Each row was made from one walk, in order. Every step used is in the known rows, and no mark comes twice. Write each row's walk.
Known rows:
falom-namepek-sufo-lemer-lezun: [-0.15  0.01  0.23  0.08  0.18 -0.09  0.06 -0.22  0.16 -0.21  0.00  0.04
  0.04 -0.17 -0.21 -0.03  0.12  0.19 -0.09  0.00 -0.04  0.17]
nudoz-nalip-falom-namepek-sufo: [-0.10 -0.24 -0.18 -0.17  0.22 -0.35  0.08 -0.12  0.04  0.02 -0.02 -0.04
  0.10 -0.07 -0.17  0.34 -0.10  0.03 -0.02  0.07 -0.23  0.08]
falom-namepek-sufo-lemer: [-0.24  0.02  0.08  0.13  0.05 -0.10 -0.12 -0.05  0.02 -0.10  0.16  0.09
 -0.09 -0.03 -0.19 -0.03 -0.10  0.08 -0.14 -0.14 -0.20  0.14]
nudoz-nalip-falom-namepek-dafal: [ 0.13 -0.24 -0.51 -0.13  0.13 -0.47  0.19 -0.14  0.05 -0.02  0.08  0.17
  0.03 -0.06 -0.03  0.32 -0.17 -0.10 -0.08  0.14 -0.15 -0.03]
fusifo-lezun-lemer: [ 0.24  0.13 -0.10 -0.04 -0.08 -0.15 -0.42  0.18 -0.15  0.08  0.01 -0.07
 -0.18  0.20  0.30  0.24  0.12 -0.14  0.23  0.21  0.01  0.06]
lezun-lemer-sufo: [ 0.32  0.14  0.14  0.01 -0.10 -0.03 -0.30  0.10 -0.20  0.07 -0.11  0.07
  0.03  0.10 -0.03 -0.06  0.11 -0.03  0.24  0.05  0.09  0.11]
falom-nalip-nudoz-dafal-namepek-sufo-lemer: [-0.53  0.01  0.18  0.11 -0.11  0.60  0.07  0.20  0.05 -0.21 -0.18 -0.05
 -0.03  0.06 -0.08 -0.31 -0.01  0.02 -0.12 -0.30  0.04 -0.19]
fusifo-lezun-lemer-sufo-namepek: [ 0.26  0.17 -0.02 -0.09  0.03  0.08 -0.24 -0.18 -0.07  0.15 -0.22 -0.04
 -0.01 -0.03  0.22  0.01 -0.08  0.10  0.24  0.13  0.03  0.18]
falom-nalip-nudoz-dafal-namepek: [-0.33  0.04 -0.08  0.09 -0.16  0.34  0.04  0.32 -0.04 -0.03  0.04 -0.02
 -0.03  0.14  0.21 -0.25  0.01 -0.31 -0.01 -0.05  0.30 -0.21]
fusifo-lezun: [ 0.13 -0.02 -0.13 -0.05 -0.08 -0.26 -0.27  0.02 -0.12  0.11  0.14 -0.16
 -0.11  0.16  0.53  0.16  0.22 -0.21  0.15  0.25  0.08  0.06]
sufo-namepek-falom-nalip: [ 0.01  0.02 -0.05  0.11  0.11 -0.03  0.03 -0.06  0.17  0.15  0.08  0.11
 -0.13 -0.07  0.07  0.22 -0.22  0.01 -0.21 -0.16  0.06 -0.01]
fusifo-lezun-lemer-sufo-namepek-falom: [ 0.48  0.13  0.06 -0.14  0.09 -0.09 -0.12 -0.31  0.05  0.19 -0.25 -0.09
  0.00 -0.12  0.02  0.18 -0.05  0.36  0.15  0.18 -0.18  0.21]
dafal-namepek-sufo: [-0.02  0.05  0.21 -0.22 -0.26 -0.16  0.00  0.27 -0.29  0.05  0.13 -0.11
 -0.28  0.20 -0.01 -0.04  0.17 -0.10 -0.09  0.24  0.06  0.00]
nudoz-nalip-falom-namepek-sufo-lemer: [-0.28 -0.22 -0.19 -0.08  0.25 -0.11  0.10 -0.25  0.15 -0.04 -0.12  0.06
 -0.03 -0.19 -0.26  0.26 -0.25  0.21 -0.08 -0.13 -0.27  0.08]
falom-nalip-nudoz-dafal: [-0.25 -0.10 -0.08  0.27 -0.07  0.35 -0.13  0.24  0.03 -0.11  0.07 -0.06
  0.21  0.14  0.27 -0.21  0.10 -0.31  0.09 -0.27  0.15 -0.22]
lezun-lemer: [ 0.19  0.13 -0.05  0.03 -0.17 -0.06 -0.34  0.34 -0.21  0.06  0.13  0.09
 -0.23  0.21  0.03  0.08  0.02 -0.18  0.15  0.07  0.07 -0.01]
nalip-nudoz-dafal: [-0.07 -0.16 -0.14  0.12 -0.24  0.22 -0.08  0.20 -0.11 -0.06  0.21 -0.20
  0.10  0.18  0.22 -0.35  0.19 -0.24  0.19 -0.04  0.02 -0.21]
namepek-falom-nalip-nudoz-dafal: [-0.02 -0.14 -0.02  0.24 -0.01  0.16 -0.01  0.11  0.16 -0.07  0.05 -0.11
  0.22  0.04  0.05 -0.05  0.13 -0.07 -0.01 -0.21 -0.04 -0.19]
lemer-sufo-namepek-falom-nalip-nudoz: [ 0.07  0.13  0.23  0.13  0.13  0.36  0.27 -0.27  0.15  0.07 -0.12 -0.01
  0.30 -0.19  0.00 -0.13  0.03  0.17 -0.04 -0.21  0.08  0.12]
nalip-falom-namepek: [-0.01  0.12 -0.15 -0.11  0.10 -0.33  0.08 -0.13 -0.02  0.16  0.26  0.08
 -0.04 -0.04  0.02  0.14 -0.16 -0.03  0.05  0.09  0.01 -0.02]

Write each row's walk:
[ 0.42  0.11 -0.01 -0.04 -0.14  0.04 -0.03 -0.03 -0.14 -0.02 -0.10  0.17
  0.01  0.02 -0.11 -0.15 -0.12  0.07  0.06 -0.03 -0.06  0.04] : lezun-lemer-sufo-namepek-dafal
[-0.01 -0.12 -0.07  0.01 -0.04 -0.17 -0.04  0.17  0.10  0.08 -0.02  0.06
 -0.19  0.05  0.01  0.11 -0.13 -0.06 -0.20  0.07  0.09 -0.19] : nudoz-dafal-namepek-falom-nalip
[ 0.31 -0.05 -0.04 -0.03 -0.13 -0.07  0.13 -0.20 -0.10 -0.01  0.03  0.07
  0.08 -0.02  0.12 -0.21 -0.02  0.00 -0.01  0.01 -0.01  0.04] : lemer-sufo-namepek-dafal
[ 0.18  0.00 -0.22  0.08 -0.07 -0.49 -0.03  0.07 -0.08 -0.07  0.37  0.21
 -0.03  0.08  0.04  0.04 -0.02 -0.23 -0.15  0.09 -0.07  0.03] : falom-namepek-dafal
[ 0.17  0.30  0.25  0.13  0.12  0.47  0.11 -0.10  0.12  0.07 -0.26  0.09
  0.22 -0.16 -0.23 -0.05 -0.06  0.25  0.04 -0.25  0.02  0.11] : lezun-lemer-sufo-namepek-falom-nalip-nudoz
[-0.14  0.10  0.23 -0.14  0.27 -0.06  0.29 -0.40  0.18 -0.13 -0.10  0.01
  0.08 -0.27 -0.28  0.07  0.03  0.42 -0.01 -0.01 -0.11  0.05] : nalip-falom-namepek-sufo-lemer-lezun
[ 0.15  0.01  0.15  0.09  0.18  0.00  0.07 -0.28  0.17  0.15 -0.16  0.09
  0.15 -0.18  0.01  0.08 -0.13  0.17 -0.12 -0.16  0.08  0.12] : lemer-sufo-namepek-falom-nalip
[-0.19 -0.21 -0.06 -0.14  0.40 -0.09  0.27 -0.42  0.27 -0.15 -0.28  0.04
  0.11 -0.33 -0.26  0.26 -0.04  0.31 -0.01  0.04 -0.12  0.11] : nudoz-nalip-falom-namepek-sufo-lemer-lezun
[ 0.08 -0.06 -0.07 -0.10 -0.27  0.06  0.20  0.17 -0.06  0.06  0.15 -0.20
 -0.15  0.08 -0.05 -0.23  0.14  0.00  0.00  0.23 -0.01 -0.18] : nalip-nudoz-dafal-namepek-falom
[-0.08 -0.19 -0.46 -0.09  0.22 -0.35  0.05 -0.13  0.06  0.13  0.08  0.10
 -0.03 -0.09  0.03  0.33 -0.23 -0.13  0.04  0.15  0.00  0.04] : nudoz-nalip-falom-namepek
[-0.43 -0.01  0.32  0.05  0.02  0.62  0.24  0.04  0.17 -0.31 -0.33 -0.09
  0.10 -0.08 -0.08 -0.33  0.21  0.14 -0.05 -0.15  0.18 -0.15] : falom-nalip-nudoz-dafal-namepek-sufo-lemer-lezun
[ 0.21  0.17  0.04 -0.01 -0.06  0.17 -0.18 -0.04 -0.12  0.13 -0.10  0.10
 -0.06 -0.01 -0.05 -0.14 -0.16  0.06  0.17 -0.03  0.08  0.11] : lezun-lemer-sufo-namepek
[-0.04 -0.01  0.11  0.04  0.00 -0.36 -0.13  0.08 -0.08 -0.04  0.27 -0.02
  0.03  0.09 -0.11  0.04  0.06 -0.10 -0.10  0.03 -0.15  0.13] : falom-namepek-sufo
[ 0.06  0.11  0.06 -0.05 -0.02 -0.23  0.06  0.16  0.01  0.16  0.05  0.13
 -0.27  0.03  0.04  0.26 -0.02 -0.07 -0.23  0.16  0.21  0.00] : dafal-namepek-falom-nalip
[-0.17 -0.08  0.14 -0.12 -0.33  0.22  0.09  0.30 -0.21 -0.12  0.10 -0.29
 -0.02  0.21 -0.04 -0.38  0.24 -0.10  0.04  0.09 -0.06 -0.18] : nalip-nudoz-dafal-namepek-sufo
[-0.34 -0.03  0.20  0.03 -0.16  0.34  0.04  0.34 -0.06 -0.15 -0.05 -0.15
  0.10  0.16 -0.01 -0.24  0.13 -0.16 -0.06 -0.13  0.07 -0.19] : falom-nalip-nudoz-dafal-namepek-sufo
